Each row comes from the steps of one path. Every step used is in the known rows, and no mark comes twice. Write the path behind each row, first mark first.
Known rows
gabu -> simak -> vunir: [ -0.2   3.2   4.8  -7.1  20.4 -26.5  -7.0 -14.0  38.0 -18.1  -4.0 -12.5
 -29.3  30.9   6.8  -1.8  -3.8  14.9  25.6  13.6  14.4 -29.0]
kuda -> vunir -> simak -> gabu -> neliv: [ 21.2  11.1  10.4 -10.5  14.6  -7.8   0.5 -42.0  24.4  -7.2 -33.2   4.0
 -45.8  41.4  23.2  -2.8  -6.7  13.9 -24.3  16.9  44.4 -28.1]
neliv -> degum -> simak -> vunir: [  3.5   6.8  15.8 -17.0  25.0 -29.7  -3.7  28.3   1.2 -33.9 -22.6  -2.8
 -20.5   7.2 -16.5  20.6 -33.3  24.1  22.8  -7.0  15.6 -28.7]
neliv -> degum -> simak: [ -9.0  11.2  -0.4  -5.0  24.5 -16.4  -5.4  25.2  -9.9 -26.9 -11.8  -6.5
   3.0   8.4   0.3  16.9 -20.6  13.8  11.4  -5.8  27.5 -31.1]
vunir -> simak -> gabu -> degum -> neliv: [ -7.6  23.1   1.4 -28.5  18.9 -30.0 -25.2 -20.4  36.6 -15.7   9.6 -15.6
 -33.7  58.8 -26.3   4.2 -16.1  38.7 -26.1  25.3  55.0 -49.6]
gabu -> simak: [-13.4   8.0 -12.7   3.9  20.5 -13.9  -8.8 -17.7  27.6 -11.6   5.7 -18.2
  -5.1  32.6  22.6  -6.6   8.1   5.2  13.4  16.0  25.8 -30.7]
kuda -> neliv: [ -1.4   5.4  24.9 -17.4  17.9  -4.8 -13.0 -11.3   9.6  -2.2 -24.9  -0.2
  -9.0  10.3   6.6   8.6  16.2   3.0  -1.4  -7.4  17.1 -21.0]
vunir -> kuda: [-12.1   4.1  -0.6  -4.9  -6.2 -23.7 -14.2  -0.2   5.0  14.3  -8.8  -8.0
 -19.0  32.7  -5.5  -5.8  10.7  14.2 -12.3  20.6  21.7 -21.7]
kuda -> vunir -> simak -> gabu -> neliv -> degum: [ 18.8  18.9   8.6  -6.8  19.7  -8.8 -10.1 -24.7   3.7 -23.1 -30.5   8.8
 -41.9  38.3  19.0   6.8 -24.6   5.6 -23.3  -2.6  44.2 -27.1]
degum -> simak -> gabu: [-14.6  -0.2   9.8  -6.2  16.0  -7.6  -9.2 -16.0   4.2 -10.0 -16.9 -21.3
 -22.1  17.1   8.0   9.4   2.0  25.4  -8.9  30.4  31.8 -38.6]
degum -> simak -> gabu -> kuda: [-10.1   9.2  17.1  25.4  12.5 -19.8  -5.1 -22.9   5.6  -4.1 -10.5 -16.0
 -28.7  32.6  23.5  -3.1   3.7  15.3 -14.5  46.1  46.0 -34.5]
simak -> gabu -> neliv: [-12.8 -11.9  22.1 -10.1  17.9  -5.8   0.1 -28.2  27.2   8.2 -18.6 -21.4
 -27.2  42.1   7.7 -15.5  19.5   7.6 -24.7  24.7  16.8 -20.2]
gabu -> vunir: [  9.6  -9.7  19.3  -6.8  23.6  -8.3   1.8  -4.8  22.5  -3.8  -2.5 -13.6
  -4.6  41.4  10.3  -2.7  11.6   7.2 -11.5  13.3   1.8  -9.9]
neliv -> degum -> simak -> gabu: [-17.4   6.4   8.9  -3.8  21.4  -9.2 -20.5   2.8 -16.5 -25.6 -15.0 -16.5
 -19.8  15.3   1.4  18.1 -17.1  17.3  -7.7   8.9  31.9 -34.9]
kuda -> degum -> simak: [ -7.9  15.3   3.9 -24.6  28.4 -26.4  -1.4  -1.5  -1.0 -22.0 -36.7  -4.1
   2.2   3.5  -4.9  26.7  -0.2   7.1  20.4  -1.4  30.0 -26.1]
gabu -> neliv -> degum: [ -4.6  -0.7  13.0  -9.8  27.5 -16.4   4.9  12.3  13.4  -8.6 -14.8  -7.5
  -4.9  32.2   0.4  -6.9  -4.7  -5.6  -4.2 -11.3  12.1 -13.2]
gabu -> neliv -> degum -> simak: [ -4.9   2.4   5.4  -6.8  28.5 -21.2  18.2  18.4  13.4 -16.8 -18.9  -5.0
   0.7  16.7  -3.2  -2.4 -21.5   7.1   5.3  -5.1  28.8 -26.0]
gabu -> kuda -> neliv -> degum: [  1.1  21.7  27.0  18.5  19.6 -18.3 -18.7   2.2  -7.5 -13.4 -18.3   9.2
 -13.6  24.5  17.0   7.1  -3.4 -16.2  -5.2 -12.4  33.8 -18.3]
simak -> gabu -> vunir -> kuda -> neliv: [  5.2  -6.1  34.7  -2.9  -2.1  -8.8 -22.7 -34.4   8.5  17.9 -24.3  -0.9
 -45.8  35.0  -0.7  -3.7  14.9  11.4 -43.5  25.8  24.5 -19.9]
degum -> neliv: [ -7.3  11.3  24.8  -7.8  23.7 -32.5 -17.4  12.7  32.7  -9.4  14.6  -1.6
   3.2  44.6 -12.7  -1.0  -1.5  24.7  -0.3  11.1   6.4 -30.6]
simak -> gabu: [-16.4  -2.4  17.2  -7.7  14.3  -1.7 -22.5 -23.0   3.9  -2.3 -14.0 -25.6
 -25.8  33.5  10.3   3.6  17.9  14.0 -18.0  22.5  15.6 -25.5]
neliv -> degum: [ -9.1   9.0   7.2  -7.2  22.7 -11.1 -18.4  16.6  -9.4 -19.2  -7.7 -10.7
  -2.7  23.3   1.6  13.1  -5.5   2.6   1.1 -14.4  10.6 -18.4]
gabu -> neliv -> degum -> simak -> vunir: [  8.0  -1.9  22.8 -20.3  28.0 -34.0  21.9  22.3  24.8 -23.3 -26.3  -1.6
 -21.5  14.5 -20.2   3.1 -31.1  17.9  16.6  -6.2  16.4 -23.5]
simak -> vunir -> kuda: [  1.2  -0.9  14.9 -17.9  -5.2 -37.6 -11.9   5.2  17.1   8.3 -19.9  -4.0
 -40.4  29.6 -21.8  -2.7   0.3  25.3  -2.1  20.3   9.5 -21.4]
vunir -> simak -> gabu: [ -7.4  11.9 -16.7 -13.1   5.5  -4.0 -14.8 -24.4  -0.1  -6.5  -8.4 -17.1
 -33.7  42.7  15.7   5.0   5.3  20.8 -10.5  26.8  39.4 -33.7]

Write each row's path
[ 10.5  25.5  34.2  33.4  20.6 -21.1 -22.6 -15.2 -12.9 -33.3 -26.5   6.6
 -36.8  21.9  27.3  19.1 -28.4   7.5 -23.0  16.0  51.8 -31.7]	neliv -> degum -> simak -> gabu -> kuda -> vunir
[-13.8   7.1   9.8 -18.7   7.1 -35.5   2.0 -27.1   9.4   6.8 -48.0  -5.2
 -34.3  21.2 -18.3   0.2   1.2  11.0 -18.2  25.8  45.7 -30.6]	vunir -> kuda -> degum -> simak -> gabu -> neliv
[  2.4  17.2   9.6  -2.9   4.2 -37.4 -27.0  -3.7  12.5 -13.7 -20.2  14.1
 -46.8  17.6 -13.7   5.0 -24.8   8.3  12.8  -8.4  33.6 -31.0]	gabu -> simak -> vunir -> kuda -> neliv -> degum
[ -0.1  11.9  36.0  -9.1  13.7 -47.0 -33.8 -18.8  20.0  -0.9  -5.4   4.7
 -32.4  60.5 -30.0   5.9   1.4  18.5 -31.6  25.1  16.5 -22.8]	simak -> gabu -> vunir -> kuda -> degum -> neliv
[ -3.6  12.8  22.9 -12.1  23.2  -6.1 -24.3   7.0 -10.9 -18.0 -24.6   4.0
  -7.8   8.3   0.9  18.1  -3.7  -4.9   0.3 -26.9  18.6 -19.6]	kuda -> neliv -> degum
[  6.5  11.4  29.9 -18.3   1.6 -33.3 -25.2  11.6  -3.6  -6.5 -34.5  15.4
 -44.0  12.7 -28.3  14.2 -16.7  12.0  -1.5 -16.5  17.6 -21.0]	simak -> vunir -> kuda -> neliv -> degum
[  9.3  11.5  31.6 -23.3  26.4 -25.7  -7.8  18.6   1.1 -31.7 -38.3  11.9
 -25.4 -10.4 -18.0  28.0 -31.6  17.5  20.7 -22.7  22.6 -30.3]	kuda -> neliv -> degum -> simak -> vunir
[ -9.9  11.2  24.9 -28.2  29.3 -35.5 -18.9   3.5  46.5 -12.3   8.8 -13.2
  -2.8  42.6 -33.0   2.0  -6.8  28.0 -15.9   6.6  27.6 -36.6]	gabu -> degum -> neliv
[-12.0  16.2   1.6 -21.7   3.7 -33.5 -20.3  -4.1  -6.1   3.0 -32.9  -1.7
 -15.1  23.3 -15.3  12.4  13.3   0.8  -2.7   2.9  23.9 -17.3]	vunir -> kuda -> degum
[-12.8  -4.4  20.9  -6.5  23.6  -8.2  -9.8  -9.7   7.4  -9.6 -17.3 -18.5
 -26.6  40.1   2.4  -4.3  -1.1  -0.3 -24.1   3.0  15.6 -20.0]	simak -> gabu -> neliv -> degum
[  1.6 -13.2  28.4  -4.8  21.1   1.4 -12.2 -27.1  14.8  -2.1  -7.4 -23.2
 -27.6  47.3  14.1  -2.3  18.4  11.3 -28.1  29.0   7.0 -15.0]	simak -> gabu -> vunir
[ 18.0   5.5 -13.8 -11.4  15.6  -9.6   9.5  -7.0  18.6  -8.1   0.9  -7.0
 -11.9  50.8  15.9  -3.7  -0.6  11.8  -1.7  19.2  27.2 -19.0]	gabu -> vunir -> simak
[  0.1  13.1  17.3 -33.0   3.4 -46.3 -17.8  -1.8   5.1  -4.3 -42.9   2.2
 -38.5  23.2 -30.6  17.5   3.0  10.7  10.5   0.6  12.0 -14.7]	simak -> vunir -> kuda -> degum
[ -2.4  32.1  32.5  10.5  30.6 -53.6 -18.8  -0.6  23.0 -15.4  -1.5  10.6
  -2.0  52.7  -5.6   5.9   1.5   0.5   5.2   8.8  24.9 -24.5]	gabu -> kuda -> degum -> neliv
[ 24.3  24.9  -3.6 -12.1  12.9 -11.5  -7.7 -14.4   6.6 -18.3 -21.0   9.2
 -20.3  28.3  22.7  14.2 -10.3  16.3  -0.5   2.7  38.1 -27.1]	kuda -> vunir -> simak
[ 28.5  32.6   0.9  20.7   9.6 -24.2  -3.9 -21.8   8.8 -12.4 -15.4  15.4
 -28.3  43.6  39.0   1.9  -9.6   4.6  -6.0  19.5  54.4 -24.3]	gabu -> kuda -> vunir -> simak
[-19.8  15.5   3.7 -14.9   3.6 -30.5 -21.3 -20.1 -13.6  -4.1 -41.4  -7.7
 -33.3  12.8 -16.0  19.1   0.8  16.8 -10.7  25.6  46.4 -34.6]	vunir -> kuda -> degum -> simak -> gabu
[-10.5  27.5  17.1 -15.7   9.6 -56.1 -30.5   6.4  14.6  -2.5  -8.4  11.8
  -9.2  39.9 -35.4   8.8  -1.6  16.3  -2.6   5.1  20.6 -27.8]	vunir -> kuda -> degum -> neliv
[ -4.5  18.0   8.1  -4.2   2.0 -25.9 -14.8  15.7 -17.3  -7.9 -30.2  15.7
 -17.1  -3.7 -16.9  12.5 -21.2  13.2  -2.9  -7.1  45.5 -34.9]	vunir -> kuda -> neliv -> degum -> simak
[ 15.9  20.4  37.8   8.9  22.9 -36.0  -3.2  12.3   3.5 -26.2 -32.4  17.8
 -31.4   7.2  -2.4  16.1 -30.3   6.2  14.3  -4.8  38.3 -28.5]	gabu -> kuda -> neliv -> degum -> simak -> vunir
[ -2.3  25.7   9.8   6.7  25.2 -36.6   3.3  -6.2   1.5 -17.6 -31.2  -0.2
  -3.0  19.6  11.8  14.7   0.9  -4.6  15.3  14.8  45.6 -25.4]	gabu -> kuda -> degum -> simak
[  3.6   0.4  30.9  -0.2   3.7 -11.1 -33.8 -15.6  -9.7   2.5 -22.5   2.9
 -44.5  32.3  -8.0   6.1  -3.9   2.5 -42.6   4.1  26.6 -17.3]	simak -> gabu -> vunir -> kuda -> neliv -> degum
[ 12.2  14.4  44.1  27.1  14.2 -14.1 -26.2 -41.0   5.7  -8.0 -25.3  -0.4
 -41.3  40.9  37.0   5.3   8.5   3.0 -32.3  30.4  35.2 -20.3]	simak -> gabu -> kuda -> vunir
[-10.5  27.8  40.8  13.1  27.4 -44.4 -34.7 -22.8  17.4 -13.3  -6.8   1.7
 -24.2  58.2  -2.8   8.1   6.6   4.7 -13.3  23.2  29.8 -28.7]	simak -> gabu -> kuda -> degum -> neliv
[ -2.8   5.2  -6.1  -1.7  -3.2 -41.2 -12.6 -12.0  33.4   0.5  -4.8  -5.0
 -42.4  35.4  -7.2 -11.0  -6.1  20.4  11.5  26.0  25.2 -32.1]	gabu -> simak -> vunir -> kuda
[  5.0  24.8   5.6  14.4   3.2 -10.2 -15.1 -40.7   1.0   1.1 -18.6   3.4
 -44.8  42.9  31.3  -1.3   8.6   2.4 -16.2  27.4  64.4 -32.9]	vunir -> simak -> gabu -> kuda -> neliv
[  1.6  23.0  34.1 -28.1  10.6 -68.7 -26.4  11.8  26.7  -9.5 -19.4  16.1
 -32.5  39.7 -51.8  14.5 -13.8  26.2   9.6   5.1   7.7 -26.5]	simak -> vunir -> kuda -> degum -> neliv
[-11.0  -8.0  17.6  -7.2  20.1 -10.2  13.4 -21.8  26.2   1.0 -22.3 -17.9
 -23.3  24.5   3.8 -10.7   2.7  19.7 -15.1  31.1  32.6 -31.9]	degum -> simak -> gabu -> neliv
[-19.1  -3.1  17.1 -29.4  19.7  -4.8 -22.6 -32.3  19.0  -6.4 -20.3 -38.2
 -32.0  31.5 -11.1   7.6  13.4  17.4 -33.5  19.3  34.6 -29.9]	simak -> gabu -> degum
[  1.8  10.2   6.3 -11.4   2.2 -45.6  -8.2  29.8  -5.0 -17.7 -21.9   4.1
 -35.2  11.0 -32.5  12.6 -35.4  29.1   7.9   7.1  26.6 -31.5]	neliv -> degum -> simak -> vunir -> kuda
[ 12.8  17.4  36.7  29.1  15.9 -19.1 -12.4 -33.7   7.2 -15.9 -27.9   2.5
 -37.8  25.4  32.1   8.1  -9.1  15.3 -23.3  36.6  51.0 -34.4]	degum -> simak -> gabu -> kuda -> vunir
[ -1.5  22.3 -10.5  20.0   1.7 -16.6 -11.1 -31.3   3.2  -0.8  -4.2 -12.2
 -40.3  58.5  32.2  -8.7   5.9   9.5 -14.9  43.3  55.4 -31.6]	vunir -> simak -> gabu -> kuda
